Each row was made from one path, in order. Every step used is in the known rows, and no mark comes twice. Write each row's path.
Known rows:
timu, tudo: [  1  -3  -1  -2   0  -6  -2   1   1  -1  -2   4   9   5  -2   8  -2   1
  -1   0   4  -1  -3  -1   4   4   8   3   7   4  -4   0   4  -1 -14]
vefas, tudo, timu, sirater, botul: [  7 -17  -3 -14 -10  -6   3   9 -12  -8   5   4  -1   6   5   9 -10  -2
  -1   1   5 -11   4 -15  -1  -5 -10   3   3   4 -11   2 -27   1 -10]
botul, vefas, tudo: [-10 -13   0   7  -1  -5  10   0  -1   6   0  -1   0  -2  -2   3   1  -3
  -6  -2   1   0   6  -4 -11  -3   5  -8  12  -1  22  10   0  -2 -12]
botul, vefas, tudo, migu, logul: [ -4 -25   4   2  -4 -23  13  -2 -10  -4  -2   3   3  -3 -13   4  -3   0
 -10   0  12  -2   9  16  -7  -7   8 -17  16  -1  16  14  -8 -11 -20]
sirater, botul, vefas, tudo: [-13 -12  -4  11  -2  -4  11   2  -2   7   0   0   4   7  -1   2   0  -2
   3  -4   0  -4   9  -5 -10  -4   8  -6   5  -3  13   8 -22  -4 -13]
sirater, botul, vefas: [ -9  -3  -4  16  -4   1   8   3  -4   6  -4   0   4   7   2  -2   0   1
   7  -4  -3  -1   8   0   0  -2   8   2   1  -1   0   5 -24  -3   3]
natur, sirater, botul, vefas, tudo, sasala: [-15 -19  -4  10   2   3   7   6  -3   2  -4   1   8   1   7   7   8  -1
   7  -1  11  -9   0   1  -3  -6   8   2   0  -1  -2   5 -28  -1 -12]
sirater, botul: [ -4   1  -5   4  -2   1   1   3   0   1   0   0   3  10   0  -1  -1   2
   9  -2  -1  -4   3  -1   2  -1   4   4  -7  -2  -8  -1 -21  -2  -2]
zepor, vefas, tudo: [ -1  -7  -2   5   0  -4  -6  -2   0   5   2  -2   2  -1  -1   1   1  -1
  -4   0   1  -4  -5  -2  -2  -4   1 -14   7  -2  11   9  -5   1  -9]
zakog, vefas, tudo: [  3  -2  -2   3   3  -8  11  -2   2   7   3   0   2   1  -2   2   3  -4
  -4  -1   3   0  -5  -3  -8  -1  -1 -11   3  -3   3   7  -1   3 -14]
zusen, vefas, tudo, sasala: [ -1 -10  -1   9   6  -4  10   1   5   3   3   0   2  -6   5   6  16   0
 -10   1  13  -5 -23   1  -7  -2   3 -10  13  -2  19  -1  -7  -3  -7]
zepor, vefas, tudo, timu: [  5 -17  -1  -5  -4  -8  -5  -1  -6  -4   4   0   1  -7   7   6  -6  -1
 -13   1   3  -4  -4 -10  -1  -4  -3 -14  15   2   5  10  -4   3  -5]
sasala, tudo, migu, botul, vefas: [-13 -21  10 -10 -11  -4   4  -4  -7 -14  -8   6  -6   1 -20   3  -2  -3
   3  -1   2   1  17  12   5   0   1  -2  26 -12  13   9 -32  -6   7]
natur, sirater, botul, migu, logul: [ -3  -7   2  -2   0  -6  -4   5 -13  -4  -1   1  10   6   1  -1   2   5
  23   1  11 -13   6   7  18  -6   8   1 -16   1 -36   4 -45  -5 -18]
zusen, vefas, tudo, migu: [ -1  -6   2  -1   0 -13  12   0   1  -2   4   1   0  -2 -15   4   3   1
 -11   0   5  -9  -9   2 -10  -3   2 -18  10  -1  15   2 -18  -5 -11]
vefas, tudo: [ -4  -7   0  -5   1  -5   3  -1   1   1   3   0  -1   1  -3   4   0  -3
  -4   0   4  -3   0  -5 -10  -2   0  -7   4  -1  13   3   4  -1 -17]
botul, migu: [  0   7   6   0  -1   0  -5   0  -3  -4  -1   1  -1  -2   3   1   2   1
   6   0   3  -1   4  -2   9  -1   2  -4   2   0  -6   4 -13  -6  -5]
zakog, vefas: [  6   5  -2   8   2  -2   8  -1   0   6   0   1   2   0   1  -1   3  -1
   1  -1   0   3  -6   1   2   1  -1  -4  -1  -3 -11   4  -4   5   3]
zusen, vefas, tudo: [ -3  -6   0   3   3  -6  11   1   3   8   6  -2   1  -2  -4   2   8   1
  -8  -1   1  -7 -14  -7 -10  -2   3 -12   6  -1  17   0 -10  -1 -10]
sasala, tudo, timu, sirater: [ 10 -12   2 -23 -11  -4  -4   5 -12 -18  -3   7  -9  -3  -3   6  -6  -3
   2   4   3  -7   2  -5  10   0 -12   4  13   2  -7   1  -7   2  11]
zusen, vefas, tudo, logul: [  5  -8   0   1   1 -18  13   0   2  -4   4   1   1   1  -7   1   8   4
  -4  -1   7  -8 -13   2  -8  -3   5 -17  11   3  13   3  -9  -5 -12]
migu, botul, sirater: [  1 -14  10  -8 -15   9  -4   1  -7  -2   5   0   0   0   1   3  -1   0
  11   1   0   0   4  -2  11   2   7  15   1  -2 -12   0 -34  -2  -1]
zepor, vefas, tudo, timu, sirater, botul: [ 10 -16  -5  -5 -11  -6  -5   8 -14  -5   4   3   1   5   6   7  -9   0
  -1   1   3 -12  -1 -12   8  -7  -9  -4   6   4 -14   8 -35   3  -2]
timu, sirater, botul: [  4   1  -4   0  -7   3  -1   9  -8  -1   0   2   0  11  -1   1  -3   2
  12   0   0  -7   3  -3   9  -3  -4  10  -8   2 -19  -1 -30  -1   3]
natur, sirater, botul, vefas, tudo, timu: [-10 -25  -2  -4  -5  -4  10   6 -11  -1   1   1   6   1   6   8  -7  -3
   0  -1   2 -12  11 -14  -5  -6   2   0   0   3  -9   8 -31   4 -12]
timu, sirater, botul, vefas, tudo: [ -5 -13  -3   6  -8  -2   9   9 -10   5   0   1   0   9  -2   4  -2  -1
   6  -2   1  -8   8  -7  -3  -7   0   2   2   1   4   8 -31  -2  -9]
tudo, logul, migu, botul: [  1 -24   8 -13  -8 -15   0  -2 -11 -13   0   6   0   3  -9   0  -2   1
   2   0  13  -1  11  20   4  -2  -1  -3  10  -3  -6   3 -32  -6  -6]
logul, tudo: [  0 -12  -1  -4  -2 -10  -2   1  -2  -1   3  -1   5   1  -2   3  -1  -2
   5   1   4   1  -2   7  -2   1   1  10  21   1   4   2   4  -2  -8]
migu, logul, tudo: [  5 -22  -1  -5  -2 -22   0   0  -9  -2   3   0   9   3  -3   1   0   0
   6   1  13   0  -4  19   1  -2   4   7  22   0   0   6   3  -7 -15]
sasala, tudo: [ -4  -2  -1 -10   0   0  -3  -2   1  -7  -4   3  -4   3 -10  -1   3  -3
   8   1   1  -3   1   4   2   2   0  -3   8  -5  10   1   0  -2   3]
zakog, vefas, tudo, logul, migu, botul: [  4 -27   5  -9  -4 -22  11  -4  -9  -6   3   6   2   3 -10   2   0  -3
  -2  -1  16  -1   5  17  -3  -3  -2 -14  12  -8  -4  11 -34  -3 -20]
tudo, vefas: [-8 -1  0 10  0 -4  0 -1 -3  7 -5  1 -2 -1  6  1  6  3  2 -2 -3  1 10 -3
  4 -1  0 -2  5 -1  4 -1  2  1 10]
natur, sirater: [ -3  -3   1  -5   1   5  -2   4  -3  -1  -1  -1   4  -2  -1   1   1   0
   6   2   0  -7   1  -2   4  -2  -2   5 -13   3 -17  -1 -11   5  -2]
natur, sirater, botul, vefas, tudo: [-17 -14  -3   5  -1   0   9   6  -5   7  -1  -1   6   6  -2   2   1  -2
   9  -2   1 -11   9  -7  -6  -6   7   0  -7   0  -4   7 -31   2 -16]
sirater, botul, vefas, tudo, migu, logul: [ -7 -24  -1   5  -5 -22  14   1 -10  -3  -1   3   5   8 -12   3  -4   1
   0  -2  12  -7  12  16  -5  -8  13 -14  10  -2   8  13 -29 -13 -22]
zusen, vefas: [  1   3   0   8   2  -2   8   1   1   7   2  -1   2  -2  -1  -2   8   4
  -3  -1  -2  -4 -15  -3   0   0   2  -6   2   0   3  -3 -14   1   6]

Write each row's path:
[-14 -39   7   1  -4  -5   8  -3 -10   1  -2   3   1  -7   3   9   7  -6
 -11   0  19   1   6  15  -6  -5   1  -4  22  -9  23  10 -29  -7 -12]
logul, migu, botul, vefas, tudo, sasala
[ -3  -9   2 -10  -2 -11   3  -1   0  -9   2   3  -2  -1 -14   6  -5  -2
  -8   1   7  -5   6   4 -10  -3  -1 -12   7  -1  11   5  -4  -6 -17]
vefas, tudo, migu
[  4 -16   5  -4  -3 -22  -5   0 -11  -6   3   1   9   0   0   2   1   2
  12   2  16  -1   0  16  10  -3   7   2  24   1  -7   9  -9 -11 -20]
botul, migu, logul, tudo
[ -1 -29   8  -9  -5 -21  11  -2  -8  -4   6   4   1   1 -12   2   5   2
  -6  -1  15  -8  -3  13  -5  -4   0 -15  16  -4  11   4 -43  -7 -16]
zusen, vefas, tudo, logul, migu, botul
[ -2 -26   8 -23  -9 -15  -3  -4  -9 -19  -5   9  -5   5 -19  -1   0  -2
  10   2  13  -4  11  25   7   0  -1  -6  19  -9   4   4 -32  -8  -3]
sasala, tudo, logul, migu, botul
[  7 -12   1  -6  -3 -18   3  -1  -7 -11  -2   5   0   0  -8  -2  -3   1
  -1   2  13  -3   5  22   0  -2   2 -11   3   3  -3   4 -10  -7  -5]
tudo, logul, migu
[ -4 -24  -1   5  -2 -26   0  -2 -12   4  -2   1   8   1   4   3   5   3
   8   0   9   1   5  15   6  -3   4   4  27  -1   4   5   6  -5  -4]
migu, logul, tudo, vefas
[ -4 -17   5   5  -2 -26  -5  -2 -14   0  -2   1   7  -1   7   4   7   6
  14   0  12   0  10  13  15  -3   6   0  28   1  -2   8  -8 -11  -9]
botul, migu, logul, tudo, vefas
[ 11 -10  -2  -9 -11  -2   1  10 -15 -10   2   4  -1   6   7   6 -10   0
   3   0   2  -8   3 -10   9  -3  -9  10  -1   6 -25  -1 -29   3   7]
tudo, timu, sirater, botul
[  5 -27  -1   1   0 -19   0  -1  -7  -7   1   2  11  -3   7   6   8   0
   4   3  24   2 -14  27   4  -2   5   8  28  -1   1   4   8  -8 -12]
migu, logul, tudo, sasala
[ -7 -29   8   0  -8 -14   9  -2  -6  -7   0   2  -1   3  -5   4   1  -1
  -1  -3   6   1  12   3  -5  -4   4  -5  23  -4  15  12 -22  -5 -12]
migu, botul, vefas, tudo, logul
[ -7 -22  -3   1  -7 -10  12   3  -8  -1   2   2   2   2   7   7  -7  -3
  -6  -3   2  -4  10 -12  -9  -4   5  -5  13   0   8   9 -20  -2  -9]
sirater, botul, vefas, tudo, timu
[  9 -13  -1  -5  -1 -12  12  -1  -4  -2   5   3   1  -4   7   7  -3  -5
 -13  -1   5   0  -4 -10  -7  -1  -5 -10  10  -1  -3   9  -2   6 -11]
zakog, vefas, tudo, timu
[  4 -20   1  -1  -3 -21  -3  -3  -8  -6   1   2   4  -2 -13   2  -4   2
  -7   2  14  -6  -2  18   2  -8   4 -23  11  -2   5  14 -12  -8 -17]
zepor, vefas, tudo, migu, logul
[ -3 -18   1  -5  -3 -17  -6   6 -15  -6   2   0  16   8  -1   2   1   3
  27   1  15 -13   3  14  16  -5   9  11   5   1 -33   6 -41  -8 -25]
natur, sirater, botul, migu, logul, tudo
[-12  -7  -3  10  -3   6   6   7  -6   6  -4  -1   7   5   1  -1   0   2
  13  -2  -3  -8   8  -2   4  -4   8   7 -11   2 -17   4 -35   3   1]
natur, sirater, botul, vefas
[ 10 -15   2 -13 -14 -11  -7  10 -19 -15   5   4   3   5   9   9  -9   0
  13   2  10  -8   5  -5  16  -3  -7  16  22   7 -28   6 -38  -5  -6]
logul, tudo, timu, sirater, botul, migu
[-13 -30   7   6  -4   1   7  -2  -4  -1  -1   1   0  -5   8   9   9  -4
  -6  -1  12   4   2   3  -4  -3   2   1  24  -8  21   9 -19  -4  -8]
migu, botul, vefas, tudo, sasala
[  3 -13   1 -16  -3 -19   0  -3  -5 -17  -6   8  -4   3 -18  -3   0  -1
   8   3  14  -7   6  26   3   0   3 -14  12  -2   7   4  -8  -9  -3]
sasala, tudo, logul, migu
[-12 -27   8   1  -7  -3   6  -1 -13   4  -3   2   0  -3  -3   0  -2  -2
  -4  -2   4   2  15  12   1  -3   1   1  13  -7   8   8 -37  -3   1]
logul, migu, botul, vefas
[  4  -5   6   0  -1 -13  -3  -1 -10  -5   0   2   4  -1   2   0   3   4
   7   1  12  -2   2   9  13  -3   6  -7   2  -1 -10   7 -14 -10 -13]
botul, migu, logul
[  0 -13  -3   9   3  -1  -6  -2   2   0   0   0   3  -6   9   6   8  -2
  -6   2  13  -2 -14   6   1  -4   2 -12  13  -2  12   8   0  -2  -6]
zepor, vefas, tudo, sasala
[ -8   5   2   0  -1   6  -7   7  -6  -3  -2   0   6   6   2   0   1   3
  22   0   3 -12   7  -5  14  -3   3   4 -17   2 -32   1 -46  -2 -10]
natur, sirater, botul, migu
[  4 -28  11 -25 -18  -9  -4  -2 -12 -19  -1   8  -4   4 -17   1   0  -1
  18   4  13  -7  10  23  14   2   9   1  11  -4  -6   4 -42 -11  -4]
sasala, tudo, logul, migu, botul, sirater
[ -9 -18  10   1 -10  -3   6  -1  -8  -7  -4   3  -2  -1 -10   4  -4   0
  -4  -2   1   4  16   8   3  -2   0   2  17  -6   3   8 -33  -5   4]
tudo, migu, botul, vefas
[  0  -3   1   4  -2 -11  -2   2 -10  -4  -1   2   7   9   3  -1   2   5
  17  -1  11  -6   6   8  14  -4   9  -5  -4  -1 -19   5 -35 -12 -15]
sirater, botul, migu, logul
[ -6 -21   8 -11  -5  -3  -1  -2 -10  -1   1   3   0   0  -5   1  -3  -2
  -2   0   8  -1  10  11   2  -1  -4   2   6  -7  -1   1 -33  -2  -5]
logul, migu, botul
[ -7  -4  -1   7   1 -10  -2   0  -2   6  -7   5   7   3   3   9   3   4
   1  -2   0   0   7  -5   8   3   7   0  11   4   1  -1   6   0  -4]
timu, tudo, vefas
[ -6 -15  -3   9  -4 -17  13   1  -3  -4  -2   2   3  11  -4   1   0   2
   7  -4   5  -5  10   4  -8  -5  11 -11  10   1   9  10 -20  -8 -14]
sirater, botul, vefas, tudo, logul
[  2  -8  -2   3   3  -4  -2   1   3  -6  -5   6  10  -1   7  12   5   0
  -3   2  15   1 -13   7   7   4   8   4  13   4  -2  -1   7  -4 -11]
timu, tudo, sasala
[ -4 -29   9  -1 -10 -15   8  -2 -14  -7  -4   5   0   0  -6  -1  -2   0
  -1  -1  10   1  16  21   3  -3   4  -4  17  -2   3  10 -34  -7   0]
tudo, logul, migu, botul, vefas
[ -3 -24   2   0  -3 -23  12  -1  -9  -4  -2   4   0  -2  -9   1  -2  -1
  -7   0  13  -4  11  17 -10  -6   7 -19  15   2  19  13 -10  -9 -16]
botul, vefas, tudo, logul, migu
[ -3 -23   2  -2  -5 -11  11   0  -7  -2   2   1  -1  -8   6   8  -6  -4
 -15  -1   3  -1   7 -11 -10  -3   1  -8  19   2  16  10   1   0  -7]
botul, vefas, tudo, timu
[ -3   7   1   4  -2   1  -5   3  -3  -3  -1   2   3   9   3   0   1   3
  15  -2   4  -5   7  -3  10  -1   5  -1  -5  -1 -15   2 -35  -7  -7]
sirater, botul, migu
[  1 -15   3 -16  -4 -19   0  -3  -7 -17  -6   7  -2   2 -22   0  -2   0
   5   3  12  -5   4  25   7  -1   5 -12  12  -5   4   5  -8 -10  -6]
sasala, tudo, migu, logul
[ -5 -17  -4  12  -6   1   8   8  -8   0  -3   3   0   4   7   8   7  -1
   3   0  12  -6  -1   1   0  -6   0   3   9   1   4   7 -26  -4  -5]
timu, sirater, botul, vefas, tudo, sasala
[-12 -17  -5  16   0  -2  10   2   0   2  -3   1   4   3   8   7   7  -2
   1  -2  11  -2   0   4  -7  -4   9  -4  11  -3  15   6 -18  -7 -10]
sirater, botul, vefas, tudo, sasala
[-12 -13  -2   6  -5 -10  12   2  -3  -3  -2   2   1   7 -12   5  -5  -1
  -1  -3   4  -5  13   4 -10  -5   8 -11   9  -2  11  10 -28  -9 -14]
sirater, botul, vefas, tudo, migu
[  8 -26  11 -14 -17 -10  -1   0 -14 -12   3   5   1   1  -6   1  -3   2
  11   2  12  -3   8  19  11   0   9   3   2   2 -15   4 -42 -10  -6]
tudo, logul, migu, botul, sirater
[ -4 -14   9 -11  -8  -3  -1  -2  -5 -12   0   3  -3   1 -11   4  -5  -1
  -2  -1   3   1  10   7   4  -1  -5   3  10  -6  -5   2 -30  -4  -1]
tudo, migu, botul
[ 13 -12  -5  -6  -8 -10  11   8 -13  -3   5   5   1   6   6   8  -6  -3
  -1  -1   5  -8  -1 -13   2  -5 -10  -1   2   2 -22   7 -31   5  -8]
zakog, vefas, tudo, timu, sirater, botul
[ -9 -30   9  -3 -13 -12   5  -1  -9  -8  -1   1   3   1 -12   6  -6  -3
   0  -1   5   5  13  15   0  -2   1  12  39  -5   7  11 -28  -6  -4]
logul, tudo, migu, botul, vefas
[  4 -23   3  -6 -10  -9   9   7 -15  -4   2   3  -5  -7   5  10  -7  -3
 -13   2   3  -5   6 -13  -3  -6  -8  -2  17   7   6  10  -9   2  -2]
botul, vefas, tudo, timu, sirater
[ 14 -21   1 -18 -12 -13  -2   8 -15 -12   5   3   1  -3   5  10 -10  -2
  -2   4   7  -3  -2  -2   6  -2 -12  17  26   9 -13   3  -4   2   1]
logul, tudo, timu, sirater
